Each row was made from one path, in order. Every step used is in the known rows, and no mark comes twice. Write each row's path.
Known rows
W -> P -> C -> Q -> X -> A: [-1.16  3.82 -1.68 -0.53 -0.44  0.68  3.49  2.59  0.24 -0.32 -1.83  1.21
 -1.23 -0.68  0.19  0.52  1.21 -4.98  2.94 -0.66 -0.67 -1.12]
A -> X -> Q: [-0.04  1.37 -3.52 -1.63 -1.84 -1.38  0.83  3.00 -2.99  0.94  3.17 -0.55
  1.29 -0.45  0.71  1.14 -1.12  3.42  3.88 -1.12 -0.46 -0.21]
L -> P -> Y: [ 1.75  0.22 -3.45 -1.92 -1.46  2.56  0.66  3.23 -0.28  1.53 -0.89 -3.83
  5.47  0.95 -1.31  1.29 -0.23  0.62  4.00 -2.35 -0.42 -0.81]
Y -> A -> X -> Q -> V -> P -> C: [-4.88  3.19 -2.36 -1.00 -2.86 -1.57  1.81 -1.11 -0.03 -2.25  2.32  0.39
  1.62 -4.23  2.69  0.57 -0.98  3.21 -2.48 -0.75 -0.74  0.82]
P -> Y -> A -> X: [ 0.44  1.72 -4.34  0.21 -2.89 -1.32  1.85 -0.58  3.06  1.02  2.14 -1.48
 -0.21 -5.96  2.32 -0.14 -1.24  3.54  3.13 -0.23 -0.28  0.41]
Y -> A -> X: [-0.11  1.91 -2.71 -0.32 -3.60 -1.53  3.04  0.41 -1.29  0.60  2.46 -0.59
  0.35 -7.67  2.36  1.22 -2.29  3.69  3.74 -0.51 -1.56 -0.08]
P -> C: [-0.16  1.01 -3.46 -0.52 -0.88  0.72  1.84  3.59 -0.39  0.38 -1.70 -3.09
  2.17 -0.63 -0.42  2.37 -0.99  1.60  5.53 -1.59  0.06 -0.34]
Y -> A -> X -> Q -> V -> P -> W: [-6.09  0.66 -1.24 -1.21 -2.63 -1.94  0.92 -0.61  0.55 -1.13  3.14  0.11
  2.44 -6.87  1.25 -0.21 -0.08  4.46 -3.51 -0.80 -1.74  0.96]
P -> Y -> A -> X -> Q: [-1.13  2.53 -4.67 -1.18 -1.98 -1.14  1.24 -0.39  3.86  0.22  4.04 -0.60
 -0.40 -1.49  2.60  0.37 -0.26  4.51  2.13  0.19 -0.31  0.43]
L -> A -> X -> Q -> V: [-1.15 -1.52 -2.58 -3.18 -0.15 -0.50  3.13  3.26 -4.59  0.52  3.25  0.05
  3.13 -6.68 -0.92  0.87 -1.41  1.10 -3.27 -3.42 -1.82  0.03]
P -> Y -> A -> X -> Q -> V: [-1.62  2.48 -3.46 -1.64 -1.13 -1.86  1.90  0.04  1.57 -0.14  3.45 -0.25
  0.30 -5.37  1.76  0.18  0.42  2.35 -3.72 -0.76  0.29  0.52]
P -> C -> Q -> V: [ 1.36  1.04 -1.78 -1.06  0.31 -0.44  2.53  4.68 -2.21 -0.78 -2.19 -0.78
  0.73 -2.10 -1.48  3.63  0.15 -1.96 -1.43 -2.66  0.77 -1.49]
V -> P -> Y -> A: [-2.00  1.25 -0.75  0.41 -3.92 -0.36  0.85 -4.10  3.66 -0.30 -0.14 -2.92
  1.67  0.04  2.23  0.75 -1.30  4.97  3.70 -0.55 -1.56  0.72]
P -> Y -> A: [-0.11  1.00 -2.63 -0.31 -1.90  0.02  2.21 -0.73  3.77  0.50  0.23 -2.96
  0.68 -3.21  1.94  1.63 -0.38  3.77  3.60 -0.41 -0.84  0.00]
W -> Q: [ 2.40 -1.44 -1.01  0.32 -1.64  0.48  2.00  0.68 -3.84  0.55 -1.62 -1.04
  1.43  3.11  0.98  1.89  1.03 -0.03  4.65 -0.90  0.09 -1.60]
L -> A: [ 0.18 -2.59 -1.57 -1.60 -0.94  1.87  3.38  1.85 -2.43  1.35 -0.02 -2.45
  3.78 -4.28 -0.84  2.54 -2.27  1.72  3.80 -3.00 -2.77 -0.37]
V -> P -> C -> Q: [-0.33  1.13 -1.31  0.05 -2.65  0.00  0.60  0.89  0.47 -1.09 -1.99 -1.15
  0.99  4.48 -0.23  3.03 -1.29  0.80  4.70 -1.72 -0.71 -0.78]
V -> Q -> X: [-3.44  4.48  1.61 -1.57 -1.69 -0.76  1.28  1.52 -3.33  0.97 -2.14 -1.43
  1.43 -5.15 -1.10  3.50 -0.01  0.08  1.78 -2.70  0.58 -1.44]
Y -> A -> G: [ 0.40  2.54 -2.46 -0.23 -2.79 -0.17  3.47 -1.01  0.40  0.23  4.14 -0.75
  1.22 -5.48  1.74  1.08 -2.35  4.07  5.55 -1.15 -2.97 -0.65]
X -> A -> G: [ 1.16  0.29 -2.76 -1.12 -1.87  0.98  2.95  0.31  0.23  0.71  4.34 -0.01
  2.47 -2.00 -0.89 -1.39 -2.68  1.74  7.08 -1.74 -3.08 -0.48]
Y -> A: [-1.00  1.08 -1.00 -0.31 -2.55  0.00  3.46  0.79 -0.53 -0.01  0.74 -2.00
  1.48 -5.30  2.06  2.76 -1.52  4.48  4.30 -0.67 -2.12 -0.30]
C -> P -> W: [ 0.71 -2.43 -1.17 -0.50 -0.20  1.12 -0.55  3.25 -0.95  1.89 -1.11 -2.85
  3.13 -1.95 -0.49  1.35  1.21  2.65  7.95 -1.45 -2.47 -0.32]
Q -> X -> A: [-2.29  1.86  0.20 -1.78 -1.00  0.22  3.32  1.76 -2.91  1.03 -0.65 -0.45
  0.75 -6.38  0.15 -0.01 -1.60 -0.10  2.88 -1.72 -1.69 -0.94]

Write each row's path
[-0.48  0.97 -2.61 -2.31 -0.87 -2.46  1.53  3.72 -5.78  0.55  2.45 -0.25
  1.68 -5.04 -0.09  0.96 -0.45  1.65 -2.32 -2.22 -0.01 -0.23] : A -> X -> Q -> V
[-0.46 -0.18 -1.27  1.13 -3.80 -2.17  1.44 -5.54  0.21 -0.68  0.05  0.56
  0.56 -2.44  3.16 -1.33  0.84  0.14 -2.96 -0.44  0.65  0.36] : W -> Q -> V -> P -> Y -> A -> X
[ 2.11 -4.07 -0.76  0.57 -0.07  1.88 -0.15  1.51 -1.14  1.48 -2.14 -1.16
  1.98  3.47  0.43  1.03  3.61 -0.52  7.47 -0.35 -1.31 -1.27] : C -> P -> W -> Q
[-1.41  2.83 -4.08 -2.96 -1.27  0.47  2.10  1.89 -0.05 -0.39  3.39 -0.51
  3.80 -4.49  1.56  0.18  0.62  1.06 -4.25 -1.45 -0.34 -0.05] : L -> P -> Y -> A -> X -> Q -> V
[-3.87 -0.03  1.10  0.50 -2.11  0.10  0.30 -1.49 -2.69  0.74 -4.13 -0.73
  1.84 -0.88  0.46  0.30  1.82 -1.39  1.28 -0.93 -0.11 -1.23] : V -> P -> W -> Q -> X
[ 0.01  1.63 -1.00 -0.12 -3.67 -3.27  1.17 -2.63  1.23 -0.77  1.13  0.62
 -0.62 -4.70  1.69  0.16 -0.95  0.93 -3.21 -1.39 -0.57  0.10] : C -> Q -> V -> P -> Y -> A -> X
[ 0.09 -2.09  1.60  0.27 -2.87 -1.07  1.30 -2.38 -6.31 -0.40 -2.85 -0.64
  3.07  1.52  0.74  1.06  0.77 -0.63 -1.05 -2.16 -0.11 -0.77] : W -> Q -> V -> P
[-3.99  2.16 -0.55 -1.44 -3.90 -2.77  1.74 -1.81 -3.21 -1.34  3.27  0.55
  1.78 -5.65  2.54  0.37 -1.63  4.23 -3.18 -1.07 -1.85  0.88] : Y -> A -> X -> Q -> V -> P
[ 0.14  1.85 -0.99 -0.77 -1.10  0.99  3.57 -2.14 -2.50  0.58  1.60  2.35
  0.02 -1.97  0.31 -1.81 -0.05 -2.66  3.82 -1.16 -1.21 -2.28] : W -> Q -> X -> A -> G
[ 0.06 -0.33 -0.70 -0.43  0.38  2.21  1.41 -1.05  0.07  1.30  1.25  2.19
  0.97 -1.80 -0.04 -3.15  2.28 -2.88  6.56 -0.85 -2.80 -1.75] : C -> P -> W -> Q -> X -> A -> G
[-3.10  2.79 -3.01 -0.48 -4.09 -1.47 -0.02 -3.55  4.01 -0.50  3.69 -0.76
  0.66  1.72  3.14 -0.46 -0.85  5.00  2.41  0.08 -1.07  1.24] : V -> P -> Y -> A -> X -> Q
[-0.36  4.42 -2.09 -0.10 -0.58 -0.57  2.41  3.21 -1.84  0.44 -3.46 -0.37
 -1.19 -1.52  0.23  2.26  1.69 -4.45  2.33 -1.07  0.34 -1.40] : W -> P -> C -> Q -> X
[-1.69  0.94 -1.75  0.11 -4.00 -3.00  1.09 -3.24  0.38 -0.11  0.99 -0.98
  1.35 -8.13  2.24 -1.05 -1.50  2.81 -2.37 -1.37 -0.54  1.35] : Q -> V -> P -> Y -> A -> X
[-1.73 -2.02  1.05 -0.57 -1.59 -1.19  0.30  1.84 -1.33 -0.44 -1.70 -0.89
  2.47 -2.42 -2.39  2.02  0.21  0.28 -2.21 -2.61 -1.15 -0.68] : C -> Q -> V -> P -> W
[-2.73  4.39  0.03 -0.64 -2.23 -0.82  1.18  0.50 -2.02 -0.63 -3.33 -0.61
 -0.41 -0.35  0.16  2.71 -0.85 -1.06  1.76 -1.92 -0.22 -1.54] : V -> P -> C -> Q -> X
[-1.41 -3.33 -0.17  1.10 -2.80  0.68 -0.22 -1.03 -0.10  0.15 -2.55 -1.22
  3.39  4.00 -0.04  0.49  1.51  0.99  4.62 -0.76 -0.73 -0.71] : V -> P -> W -> Q
[-4.10 -0.74 -1.70 -1.51 -2.05 -2.06 -0.67  1.65 -2.15  0.04  1.93 -0.60
  3.48 -3.75 -1.11 -0.54 -0.16  2.70 -2.58 -2.09 -0.67  0.81] : A -> X -> Q -> V -> P -> W
[-3.41  2.20 -2.89 -1.31 -2.10 -1.91  0.33  1.32 -2.87 -0.98  1.16 -0.36
  2.75 -0.49  0.48  0.06 -0.74  1.91 -1.80 -2.15  0.44  0.67] : A -> X -> Q -> V -> P -> C
[ 0.63 -2.46 -2.44 -0.74 -0.92  3.66  1.30  3.59 -1.48  0.88 -2.06 -1.62
  5.93  2.18 -0.87  1.67  2.49 -1.64  3.39 -1.35 -0.67 -2.10] : L -> P -> W -> Q
[ 0.08 -3.41 -0.81 -0.03  0.38  0.30  1.81  2.50 -2.81  0.39 -2.59 -1.07
  2.63 -2.34 -1.21  1.23  2.92 -1.77 -1.69 -1.67  0.79 -1.34] : P -> W -> Q -> V
[ 0.16 -0.07  1.83 -1.07 -2.67 -2.06  1.08  0.36 -4.83 -0.64 -1.53 -0.55
  1.88 -1.31 -0.97  2.59 -0.94  0.15 -1.37 -2.92 -1.11 -0.77] : C -> Q -> V -> P
[-1.10 -1.11 -0.14  0.63 -1.99  0.14  1.21 -1.39 -3.56 -1.30 -3.70 -0.77
  2.89  2.90  0.64  0.99  1.20 -1.87 -0.53 -1.79  1.08 -0.75] : W -> Q -> V -> P -> C
[-2.06  0.80 -2.51 -1.38 -2.40 -2.78 -0.98 -0.65 -1.32  0.23  1.56 -1.07
  2.24  0.04 -0.34 -1.16 -0.04  2.22 -2.55 -2.01  0.54  1.03] : A -> X -> Q -> V -> P -> Y
[ 1.59 -4.42  0.14 -0.08  0.84  0.75  0.35  1.77 -3.61  0.90 -2.85 -0.83
  2.76 -0.84 -0.25  0.74  4.14 -1.31  1.51 -1.59 -0.53 -1.03] : C -> P -> W -> Q -> V
